What can hang from each mark:
mika: mukobuk paru runid sesefot
dagivug: mika runid sesefot
mukobuk: leviz mika runid sesefot
sesefot: leviz runid
paru: dagivug leviz mukobuk nemi
leviz: mika paru
nemi: dagivug leviz mukobuk runid
runid: leviz nemi

Every row comes from one small tree of marks. The marks that hang from a mark follow it in brackets, in alphabetical order. Every link used is in the known rows. Which tree was each row made from?
Known rows:
sesefot{runid{leviz{mika}}}: [ -7   4  -6 -20   4   2  -1   4  10  -2   0  -4   3   5   0  -2   1   9
   1  -9   7   5   0  13  13  -2  -3  -4  -4  -7 -10   8   2  -5  -1  -8]
runid{leviz{mika{mukobuk paru sesefot}} nemi}: [ -9   1   0  -7   7  -8 -11   6   9  -2  -8  -7   4  14  -9   3   0   7
   7 -11   6   0   6 -11   8  -3  -9  -3   2   4  -4   3  -4   1   4 -12]
sesefot{leviz}: [ -5   1 -11  -9   0  -3   1  -8  17   1  10  -8   8   3  -1   1  -2   3
  -2   7  -9   4 -18   3   8   4   7   8   1  -7  -1   9   2  -4  -3   1]
dagivug{sesefot{runid{leviz}}}: [-12   1   4 -14   0   9   3   2   2   2  -4  -3   1   2   7   6   1   2
   7  -3   1   6  -7   3   5   3   5   0  -2 -11  -4   9   1  -4   7  -6]
runid{leviz}: [ -2   2  -4 -12   5   9   4 -10  12   0  -2  -9   5   8  -7   0   4  11
  -6  -5  -1  10  -1   0   5  -2   2   4   0  -7  -3  14  -4  -2  -4 -10]
dagivug{sesefot{leviz{mika{mukobuk} paru{nemi}} runid}}: [-17  -7  -9  -2 -12  -3  -3   6  -6  -7   8   2   5  -1  11   7  -1 -14
  10  -6   5  -3 -14  10  20   0   3  -2  -7  -3   3  -7   4  -5   5   7]
sesefot{leviz{paru} runid}: [-16   2  -3 -11  -1   1  -5  -3  12  -1   8  -3  12  -3  11   2   5  -2
   2   4  -6  -2 -13  17  13   5   6   0  -8  -3 -10   4  12  -4 -10   1]
mukobuk{leviz mika runid}: [ 17   3 -10  -1  18 -17   2 -10   7  14   9  -2  -6 -17  -4  -4 -10  10
 -11   1  -4   3   1   6  -4   5   7   9 -12   4  -4   9 -17   2 -10   5]
nemi{dagivug leviz{paru} mukobuk{runid sesefot}}: [  4   2  -1   4  17  16   1  11  -3  12  -3 -11 -11 -25 -15 -10   5  -5
  -7  11  -1   4   2  15 -31   2 -12   4   3   6   9 -11   1   8 -18  -2]
mukobuk{runid{leviz{mika{paru}}} sesefot}: [ -7   4  -8  -9  12  -7  -9   7   2   3  -4  -9 -20  -5 -14  -7 -10  10
 -12   6   8   7   8   2  -2  -5  -1  -5  -1  -6 -10   8   4  14 -14   2]
mukobuk{mika{paru{nemi}} runid{leviz} sesefot}: [  3  11  -3   5  13  -8  -6   0   2  17  -8  -7 -16  -3  -3 -16  -4  10
 -12  -4   5   3  12 -12  -9   0   3  -1  -7  -7 -12   1  -2  14 -12   0]
sesefot{leviz{paru}}: [-10  -4  -7  -6  -3   3  -1  -9  11  -4  10  -7  10   0   1   2   3  -1
  -7   6  -7   0 -13   9  12   2  11   4  -5  -2   0   8   3  -2 -16   3]
paru{dagivug leviz{mika{mukobuk{sesefot}}}}: [ 13   4 -22  21  -1   2  -9   5 -18   7   3   7  -1  -4  -8  -7 -10  -7
 -11   0   1   5  -7   0   5 -21  -8 -11  13  -2   9   0  12  -4   4   3]
sesefot{runid{nemi{dagivug{mika}}}}: [ -3   9  11  -6   5   0  12   2   5   2  -1   5   2  -5  13  -6   2   0
  21  -4 -13  -4   3  -2  -9  12  -5   8   1  -4  -3  -1  -5  -2  18 -10]
nemi{leviz{paru{dagivug}} mukobuk{mika{sesefot} runid}}: [ 19   9   2  14   7   8  -1   9  -2  14  -5  -4  -4  -8 -14   2  11   7
 -14  -2   4  -2   7  12 -16  -8  -4  -6  -4   6   5 -10  -7   0 -22   0]
nemi{mukobuk}: [  5   1   2  -6   4   8   6  -6  18   0   4  -9   0  -6  -2   5   2   7
  -4  -2   0   1  -3   9 -10   5  -2   0   6   5   3   5  -7  -8   1  -1]
sesefot{leviz{mika{paru}} runid{nemi{mukobuk}}}: [-19   5  -1 -15  -1  -8 -12  12  16   3   8  -8   5   0   7  -3  -8   3
  10   0  -3 -12  -6   6   2  12  -4  -4   2   6  -9   0   2  -1   6   5]
mukobuk{leviz{paru} mika runid}: [ 14  -2  -6   3  15 -12   0 -12   0   8  10  -1  -3 -19  -3  -3  -5   6
 -16   0  -1  -1   7  12  -1   3   9   6 -18   9  -3   7 -16   5 -22   8]
paru{leviz{mika{sesefot}} nemi}: [ 17   1 -11   1 -13  -4   6  -3  -2  -1  -3   8  11  18   3  -1  -1  -1
  -3  -7  10   2   6  -6  15 -17  -5  -9  13 -15  -1 -12   0  -3   4  -7]
dagivug{runid{leviz}}: [-11  -4   0 -12   8   9   1  -9  11  -6  -7  -4   1  11  -7   4  -4  10
  -5  -3  -2   4  -3   1   9   4   3   1   1   1  -6   9  -2   7  -2  -6]
sesefot{runid{leviz{mika{mukobuk paru{dagivug}}} nemi}}: [-13  11  -1   0   5  -3 -17   9   1   7  -5   0   6   4   2  -6  -1   6
  10 -12   0  -4   5  -6   7   0 -12  -8   0   3 -10   5   5   0  13  -9]
mukobuk{sesefot{runid}}: [ -7   9   2  -6  10  -1  -3   3  14   6  -7  -4  -7 -14  11  -3  -3   2
   5   5   0   7  -4  12  -3   0   0  -5   1  -5  -5   3  11  -2   3  -5]
leviz{mika paru}: [  2  -8  -5  -5  -1   0   3  -5   5 -13   8  -2   0  -4  -2   1   3   2
  -9  -2   8   0   3  15  11  -7   3  -6  -7   1   2   5  -7  -1 -14   2]
dagivug{mika sesefot{leviz{paru{mukobuk}} runid{nemi}}}: [-18   2  17  -3 -23   3  11   2 -13 -13  14   1   6  -2  11   6  -1 -12
  15  -4 -10  -8  -4   1   5   9  10   6 -10  -2   4  -4  -1   1  17  15]
nemi{runid}: [  2  -4  -6 -18  17   2   5 -13  15  -1   3  -3   0   2  -1   8   4   4
   0   2   0   3   1 -11  -9   5   2   6  11  -2  -1  10  -6   0  -1  -4]
mukobuk{runid{leviz{paru}} sesefot}: [-10   5  -2  -5  11   8  -2  -3  -1   1  -4  -9 -12  -9 -11  -2  -5  11
 -15   3   4   9   7   9   0  -5   8  -3  -7  -7  -6   9   3  17 -20   0]
leviz{mika{mukobuk{runid}} paru}: [  5  -3 -10   0   8  -7  -2  -3  -1 -12   9   3  -9 -12  -9   8  -1   6
  -9  -4   6   1  -3  14  10  -8  -4  -3  -9   8  -1   2  -3   3 -10   6]
dagivug{mika{sesefot} runid}: [ -1  -6  13  -5  -1  -4  14   0   9 -14 -10   6  -8  11  -1  16   2   2
   4   0  -2  -1   3   4   5   3   2   2   5   7  -3  -4  -5  -2   0  -3]
sesefot{leviz{mika{mukobuk} paru} runid{nemi}}: [-21   2  -7  -7   0  -7  -9   5   6  -6  11  -2  10  -4   6   2  -6  -1
  10  -8  -3  -7 -12  13  20   3   0  -1  -8   6  -3   1   3   1   3   3]
dagivug{runid{nemi{leviz mukobuk}} sesefot}: [-16  -6  15  -3  -1  11   6   3   2  -3  -9  -5  -5  -3  -2  11  -9   2
   6   1  -7  -3  -7  -5 -10  10  -4   1  11  10  11  -4 -17  10  16   1]
leviz{mika{runid sesefot} paru}: [  8 -13   3 -11   2  -7  -2   3   5 -17  -7   5  -5   7   3   8  10   5
  -2   2  20   1  10  11  10  -6   5  -4  -9   4  -1  -5   4  -8 -23  -8]
sesefot{leviz runid{nemi}}: [-19  11   0 -14   1  -5  -2  -2  18   4   5  -5  12   2  13  -1  -7   6
  13   1 -13  -2 -14   2   9  10   4   5   1  -7  -9   6   3   1  12  -2]
dagivug{mika{paru} runid{nemi{mukobuk{leviz}}} sesefot}: [-19 -14  21   1  -8  -3   6   4  -6  -7  -5   1 -13  -6   3  11 -10  -9
   8   1  -9 -14   9  -9 -14  21  -2   2   5  24   7  -1 -19   8  12  11]
leviz{mika{paru{dagivug} runid sesefot}}: [ 13  -6   1   0   2 -16 -14  11   4  -2 -13   8  -7  11   5   0  10   4
   3  10  15  -2   9  -8  -1  -5  -4  -6   3   4  -6  -4  13 -11 -11  -9]
dagivug{sesefot{leviz}}: [-10  -7  -5  -7  -7   1   4  -4   6  -1   8  -6   2   1   3   7  -7  -5
   2  10  -7   5 -22  -1   6   5  12   7   2 -10   6   8  -1  -4   3   7]
paru{dagivug{runid} nemi}: [  2   1   2  14  -8   2   0  -8   1   3 -10  11   5  12   7  -4  -2   4
   2  -3  -3  -2   5 -10   9  -2  -2  -7   8  -6  -2  -5  -1   8  12  -4]
leviz{mika paru{dagivug{sesefot} mukobuk}}: [ 10  -7   3  14 -18   5  -1   0 -21 -11  11   5   8   0  -2  -2  -1  -9
  -5   1   9  -4   3   5   8 -14   5 -10  -9  -3  11  -4   1   0   6  15]

Write each row's tree:
[ 20  -7   0  -5  16  -8  -1   0  13   8  -3  -5   0  -6   1   5   3   5
  -2  -1  12  -1   7   8 -15  10   6   8  -7  17   6  -2  -9 -16 -15  -5] | nemi{mukobuk{leviz mika{runid sesefot}}}
[-11 -11 -19  -6   8   3  -2   2  -2   2   6  -4   2   1  -4  -9  -4 -15
  -1   6   8  -1   0  -1  -1   3   7   3   3  -7   8  -4   2  11 -15   3] | mukobuk{sesefot{leviz{mika paru{nemi{dagivug runid}}}}}
[  2   9   6  15 -21   9  10   5 -28   4   0  15   0   2  12   0  -5  -8
   6  -3 -14  -4   2 -12   0  -7   0  -6  11 -11   5   1   1   0  21   3] | paru{dagivug{mika sesefot{runid{nemi}}} leviz}
[ -2  -9  -3   3  11  -2   6   7   3  -4  -3   5   1   9  -7   8   1 -15
  14   3  -9  -3 -18   0   1  10  -2  15   4  11   4 -10   5  -7   4  -4] | nemi{dagivug{mika{mukobuk sesefot{leviz}} runid}}
[ 26  11  -3   2  -3   0   3 -15  -8  -1  15   4   7  -1  -5  -6  -7   5
 -11   4  -5   3  -6  -7  -3 -11  -4   3   5  -9  -9  -5  12   4  17  10] | paru{leviz mukobuk{runid}}
[  4  -8  11  -7 -10  -3  18   0  -9 -16  -2   7 -21  -4   9  12   7  -1
   6   3   0   5   1  -8  -9   7   7  11  -1   2   8   4  -5 -11   2   0] | dagivug{mika{runid} sesefot}
[  7  -9  13  -4  18 -12 -13   7  12  10 -15  -1   2   2  10  -4   8  -2
  17  12   6  -8  14 -15 -27  19  -8   9   5  18  -1  -8   2  -8  -3 -16] | mika{paru runid{nemi{dagivug mukobuk{leviz}}} sesefot}
[  8   6   3   5 -16   4  11  -2 -13  -4  -9  11  -4  14   5  -5  14   7
   1 -12   2   5  20 -17  -1  -2  -1   5   2  -8   2  -1  -2  -3   1 -12] | paru{dagivug{mika{runid{leviz}}} nemi}
[ 23   5   4  22 -28  10  11  -3 -35  -3  11  13   8   5  -1  -4  -1 -15
  -4   1  -7   0  -1 -14  -5 -14  -1  -1   8  -9  10  -5   7  -6  24  14] | paru{dagivug{mika sesefot} leviz mukobuk}
[  8  -4   3  -3  -7  -1   4   3   5 -10  -1   2  -2   5  -2   9   3   6
  -6  -9  19  -5  17  14   7  -8   0 -11  -3  -2  -2 -14 -10   5 -13   2] | leviz{mika{sesefot} paru{nemi{mukobuk{runid}}}}
[-17 -11   9  -8  -9  12  17   0 -10 -15  -5   2 -13   9  -6  14  -4  -3
   1  -5  -3   4  -1  -4   6   6   7   5   0   1   5   7 -11   4   4   3] | dagivug{mika runid{leviz} sesefot}
[ 18   3  -6  19  -2   0   1  -6  -1  18   1   1  11  -5   3 -11   0   1
  -6 -11   2  -5  12  -2  -9   2  -1  -2   0   3  10  -4 -17  -5   1   1] | paru{dagivug nemi{mukobuk{leviz mika}}}
[  0   6  -6  -2  16  -8 -13  -3   8   5  -2  -5 -10  -5  -8   2   5   9
  -4  -2  -5   5  -4  -9  -5   1 -11   3   0   8 -15   8   7   0  -1  -4] | mika{mukobuk{runid{leviz}} paru}
[ 12   1  -3  18 -22  11  14   0 -29   1   4  13  -3   3   1   2  -2 -11
  -6   3 -11   2  -2 -11  -1 -11   2  -3  13 -10  11   3   0  -5   8   6] | paru{dagivug{mika sesefot} leviz}
[ 11   5  -3 -13   5  -3   3  15  12   2  -3  -7  -9  -4 -18   9   1  10
  -7   2  10   5   2  15 -11  -8 -13  -2   6   2   2 -10  -8   0  -8  -2] | nemi{leviz{mika{sesefot}} mukobuk{runid}}
[ -3  -1   0  -4  -1  11   8   0  -4  10  -7   2  10   8  12  -9   6  -8
  17  -6   1   4   0  -8  -1   6  -2   5   1 -18  -2  -5  -1  -2  14 -13] | paru{nemi{dagivug{sesefot{runid{leviz}}}}}
[-15  -2  -7   0   2   3  -5  -3   8   0   4 -10   0  -9   0  -3  -4  -4
  -8  11  -4   5 -11  12   5   0  12   0  -2  -3   4   7   8   4 -18   5] | mukobuk{sesefot{leviz{paru}}}
[  5  -2   6  10 -16   4  -4   5 -19  -9   9   8  10  -3   5  -4   1 -11
   1  -1  10  -6   3  11   9 -11   2 -13 -11  -3   4  -6   8  -3   9  13] | leviz{mika paru{dagivug{sesefot{runid}} mukobuk}}
[ 27  11  -4  19 -13   8  -3 -12 -16   5  11   8  20   6  -2 -11  -2  -4
  -8   3  -6   1  -4 -11  -2 -16  -5  -5   9  -9   1  -3  16  -5  20   6] | paru{dagivug leviz mukobuk}
[ 12   2  14  18 -19   6  10  -3 -27 -10  11  10  -5  -6  -2   3   3  -6
  -5   2  -3  -2   8  -1  -4  -7   6  -2  -9  -4   5  -3   0   5   7  18] | leviz{paru{dagivug{mika sesefot} mukobuk{runid}}}
[ 15   7  -2  -7   0 -14  -5   5   4   1   5  -5  -5  -7 -12 -10   6   3
  -6   7   1   4   1  -3 -10  -8 -20   1   1   3  -7  -8   4   1   3   4] | nemi{leviz{mika{paru{mukobuk{runid}}}}}
[  5  -9  -6  -2   0  -8  -5   6  -8   4  14  -1   2  -1  -4 -11  -8 -15
   8  19  -2  -3 -16  -8  -8   7   1  10  -2  -7   0  -7   8   1  10  13] | nemi{dagivug{sesefot{leviz{mika{paru{mukobuk{runid}}}}}}}
[ -5   0 -10   6   8   0  -2  -2   6   7   7 -11  -1 -11  -1  -8  -5  -3
 -12   5  -2   1 -11  10   3   1  18   2 -12   1   6   5   0   1 -23   8] | mukobuk{mika sesefot{leviz{paru}}}
[  7  -8 -10  12  11  -3  -3 -10  -1   5   3   2  13 -13   2  -6   8 -14
   5  -6  -3   1   0   3  -2   6  -9   8  -4  12   8  -4  -4  -7   0  -8] | mika{mukobuk{leviz{paru{nemi{dagivug}}}}}
[ 29   9   6  14  -7  -3  -2  -4  -9   6  -8   7  16  23   4 -12  11   5
   3 -13  15   1  16 -21  -1  -8   3   4  -9  -9  -1 -15   6  -8  10  -9] | paru{dagivug mukobuk{mika{runid{leviz} sesefot}} nemi}
[-17 -12   4  -9   2  12   3  -5   0  -7  -8  -2  -3  10  -4  11  -8   2
   0   0   0   4  -9  -3   9   5   9   1   1  -3   1   8  -5   8   4   0] | dagivug{runid{leviz} sesefot}
[-13  10   6   5  16 -12 -18   6  12   9  -9  -4  -8 -18  11  -4   1  -2
  14   1  -7  -2  -5  -4 -10   6 -13  -5   5  12  -7   0  14  -2  14  -4] | mika{mukobuk{sesefot{runid{nemi}}} paru}
[  5   2   3  17 -12   7   2 -11  -4   1  -3   7  10   4   9  -6  10   1
  -4  -5  -1  -2  11  -1   7  -7   1  -8   0  -8   2  -1  -2   3  -4  -4] | leviz{paru{dagivug nemi}}
[ -1   2  15   0   5   2 -17   8   5   7 -22   0   0  19   3   0  10  13
   8   1   9  -6  19 -21 -15   6  -4  -3   6   6  -5   0   7  -3  -5 -17] | mika{paru{dagivug} runid{leviz nemi{mukobuk}} sesefot}
[ -6  -5   8  12 -13  13   9   6 -18  -6  -8   6  -7  -5  -5   5  10  -9
  -4   3  -9   0   2   3  -3  -5  -5  -2   2   7  11  -3  -5   3  -7   2] | nemi{leviz{paru{dagivug{mika runid sesefot}}}}
[-25   0  11   4   7  -2  -3   6  -4  -8 -12  -3 -17   0  -7   3  -5   0
   5 -10  -9  -3   7 -14  -5   9  -8   2   5  20  -1   3  -2  12   8  -2] | dagivug{mika{mukobuk{sesefot} paru} runid{leviz nemi}}
[ -9  -5   1   7   0  -9 -19   6  11   9 -12   3   7  19   2   3   1  -4
   4  17  -4  -8 -10  -8   7   2   2  -6   8   3  -9  -2  17  -1  -7   0] | mika{paru{dagivug{runid}} sesefot{leviz}}
